Each row was made from one small tree. Brackets hold a mark, then the marks that hang from it, in alphabetical order. Every link used is in the known rows. Write each row's tree.
Known rows:
[K [Y [R [W A S]]]]: [ 1.11 -1.24  2.42  1.09  2.48  1.29  0.50  2.23  1.02  0.19  4.01 -2.25
 -0.76  1.99 -3.48  3.78 -2.02]
[K [Y [R [W A N S]]]]: [ 1.02 -1.67  2.86  1.50  3.11  1.50  0.29  1.99  1.28  0.20  3.93 -2.30
 -0.85  1.98 -3.49  3.42 -2.49]
[N W]: [-0.90 -1.23 -0.95  0.51  0.54  1.25  0.63  1.16  1.86  0.39  1.62 -0.92
 -2.02  1.93 -1.25 -1.83 -1.77]
[W K]: [ 1.23 -0.85  0.32  1.05 -0.08  1.89  0.31  1.76 -1.29  0.50  1.66 -1.05
 -2.05  0.64 -1.63 -2.15 -1.71]
[Y K R]: [-0.53 -0.52  3.41  0.66 -0.02  2.29  0.01  0.63 -1.35 -0.87  3.44 -2.35
  0.85  2.06 -5.45  2.30 -1.36]
[N [W R]]: [-0.37 -1.58 -0.08  1.44  1.13  1.63  0.86  1.44  1.27 -0.06  1.66 -1.25
 -2.85  1.48 -1.29 -1.89 -1.82]
[K [Y [R [W S]]]]: [ 0.96 -0.80  2.29  1.18  2.34  1.63  0.92  2.35  1.26 -0.06  3.78 -1.92
 -0.86  2.15 -3.69  3.83 -1.81]
[S W]: [ 1.92 -0.30 -1.24  0.23  0.94  0.93  1.61  1.79  0.64  0.91  0.17 -2.01
 -0.67  0.32 -0.41 -2.48 -1.62]
[R [W A [K Y] N S]]: [ 2.04 -2.82  2.65  2.53  4.86  1.12 -1.87  1.89  0.93  0.80  3.39 -2.30
 -3.85  0.00 -2.38  0.54 -4.53]
[Y K [R W]]: [ 0.13 -0.37  3.60  1.18  1.30  1.96 -0.80  0.58 -0.68 -1.14  3.53 -2.36
  0.29  1.44 -5.90  3.11 -2.56]
[W K N R]: [ 1.67 -2.59  2.80  3.51  2.60  3.05  0.01  1.52 -1.38 -0.15  1.48 -1.62
 -3.48 -0.03 -1.72 -3.20 -3.14]
[N [W R S]]: [-0.69 -2.27  0.60  1.66  2.00  1.82  0.60  1.87  1.59  0.06  2.45 -1.40
 -4.63  1.12 -1.48 -1.05 -1.66]
[N [W K R S]]: [-0.43 -2.54  1.13  2.24  2.28  2.22 -0.05  2.02  0.94  0.21  2.39 -1.51
 -5.48  1.11 -1.35 -2.13 -2.22]
[A [W [K [Y R]] N S]]: [ 1.49 -2.53  2.89  3.17  2.78  2.33  0.00  1.94  1.60  0.10  2.94 -1.09
 -3.37 -0.24 -1.18  1.00 -3.85]
[A [W R]]: [ 2.39 -1.03  0.55  2.26  0.14  1.45  1.45  1.83  0.39 -0.55  1.66 -0.57
 -2.04 -1.26 -0.44  0.20 -2.47]
[K Y]: [ 1.29 -0.24  0.48  0.51  0.84  1.30  1.71  2.71  1.07  0.62  2.83 -1.79
 -0.13  2.48 -2.30  1.46 -1.20]
[K [Y R]]: [ 0.67 -0.58  1.83  0.71  0.97  1.78  1.60  2.17  0.67  0.11  3.36 -1.87
  0.39  2.74 -3.25  2.85 -1.07]
[R [W A S]]: [ 1.79 -1.79  0.81  0.99  2.57  0.25 -1.02  1.66  0.40  0.45  3.08 -1.62
 -3.19 -0.86 -2.26  1.29 -2.86]

Write each row's tree:
[ 2.21 -2.37  1.57  1.68  3.61  1.32 -0.16  1.52  0.47  1.53  1.13 -3.37
 -0.86  0.98 -0.63 -2.66 -3.63]
[S [W A [K [Y R]] N]]
[ 1.87 -2.56  2.12  3.27  2.33  2.02  0.73  1.78  1.20 -0.45  2.28 -0.77
 -3.97 -1.63 -0.63  0.35 -3.25]
[A [W N R S]]
[ 2.24 -1.54  0.51  1.95  2.83  1.75  1.40  1.61  0.56  0.48  0.01 -2.42
 -1.67 -0.15 -0.47 -3.22 -2.63]
[S [W N R]]
[-0.03 -2.05  4.90  1.78  3.06  1.89 -1.87  0.36 -0.48 -0.72  4.24 -2.97
 -0.91  0.98 -5.77  3.14 -3.39]
[Y K [R [W A N S]]]
[ 0.81 -4.38  4.51  2.60  4.55  2.08 -1.64  1.76 -0.15  1.28  4.27 -3.01
 -3.65  1.12 -2.35  0.34 -3.53]
[W A [K [Y R]] N S]
[ 2.34 -1.98  1.80  3.07  1.35  2.03  0.53  2.38  0.06 -0.29  2.38 -0.82
 -4.67 -1.63 -0.50 -0.06 -2.88]
[A [W K R S]]
[ 0.21 -1.59  4.41  1.60  2.44  1.76 -1.68  0.07 -0.69 -0.80  3.72 -2.87
  0.32  1.24 -5.65  2.56 -3.50]
[Y K [R [W A N]]]
[ 0.33 -3.13  4.13  2.86  4.06  3.09 -0.46  2.12  0.60  0.55  3.66 -2.07
 -3.93  1.54 -2.96  0.46 -2.93]
[W [K [Y R]] N S]
[-0.10 -1.87  0.46  2.02  1.42  2.06  0.18  1.61  0.62  0.09  1.60 -1.38
 -3.70  1.45 -1.17 -2.96 -2.38]
[N [W K R]]
[ 1.23 -1.78  1.40  1.99  3.55  1.42 -0.62  1.44  1.43 -0.05  2.49 -1.05
 -3.55 -0.59 -2.68  0.70 -3.38]
[R [W N S]]
[ 3.07 -1.82  0.47  1.56  2.18  1.01  0.36  1.98 -1.11  1.12  0.56 -3.13
 -2.19 -0.44  0.09 -3.70 -2.68]
[S [W A K R]]
[ 1.51 -2.04  1.89  2.57  3.85  1.83 -1.26  1.59  0.76  0.12  2.42 -1.18
 -4.40 -0.61 -2.58 -0.39 -3.95]
[R [W K N S]]
[ 2.80 -1.55 -0.05  0.96  1.86  0.60  1.03  1.82 -0.44  0.96  0.62 -3.03
 -1.31 -0.40 -0.04 -2.63 -2.11]
[S [W A R]]
[ 1.68 -4.81  4.19  3.56  4.35  2.27 -1.53  1.74 -1.66  0.73  3.21 -2.78
 -5.73 -0.94 -1.43 -2.15 -3.52]
[W A K N R S]
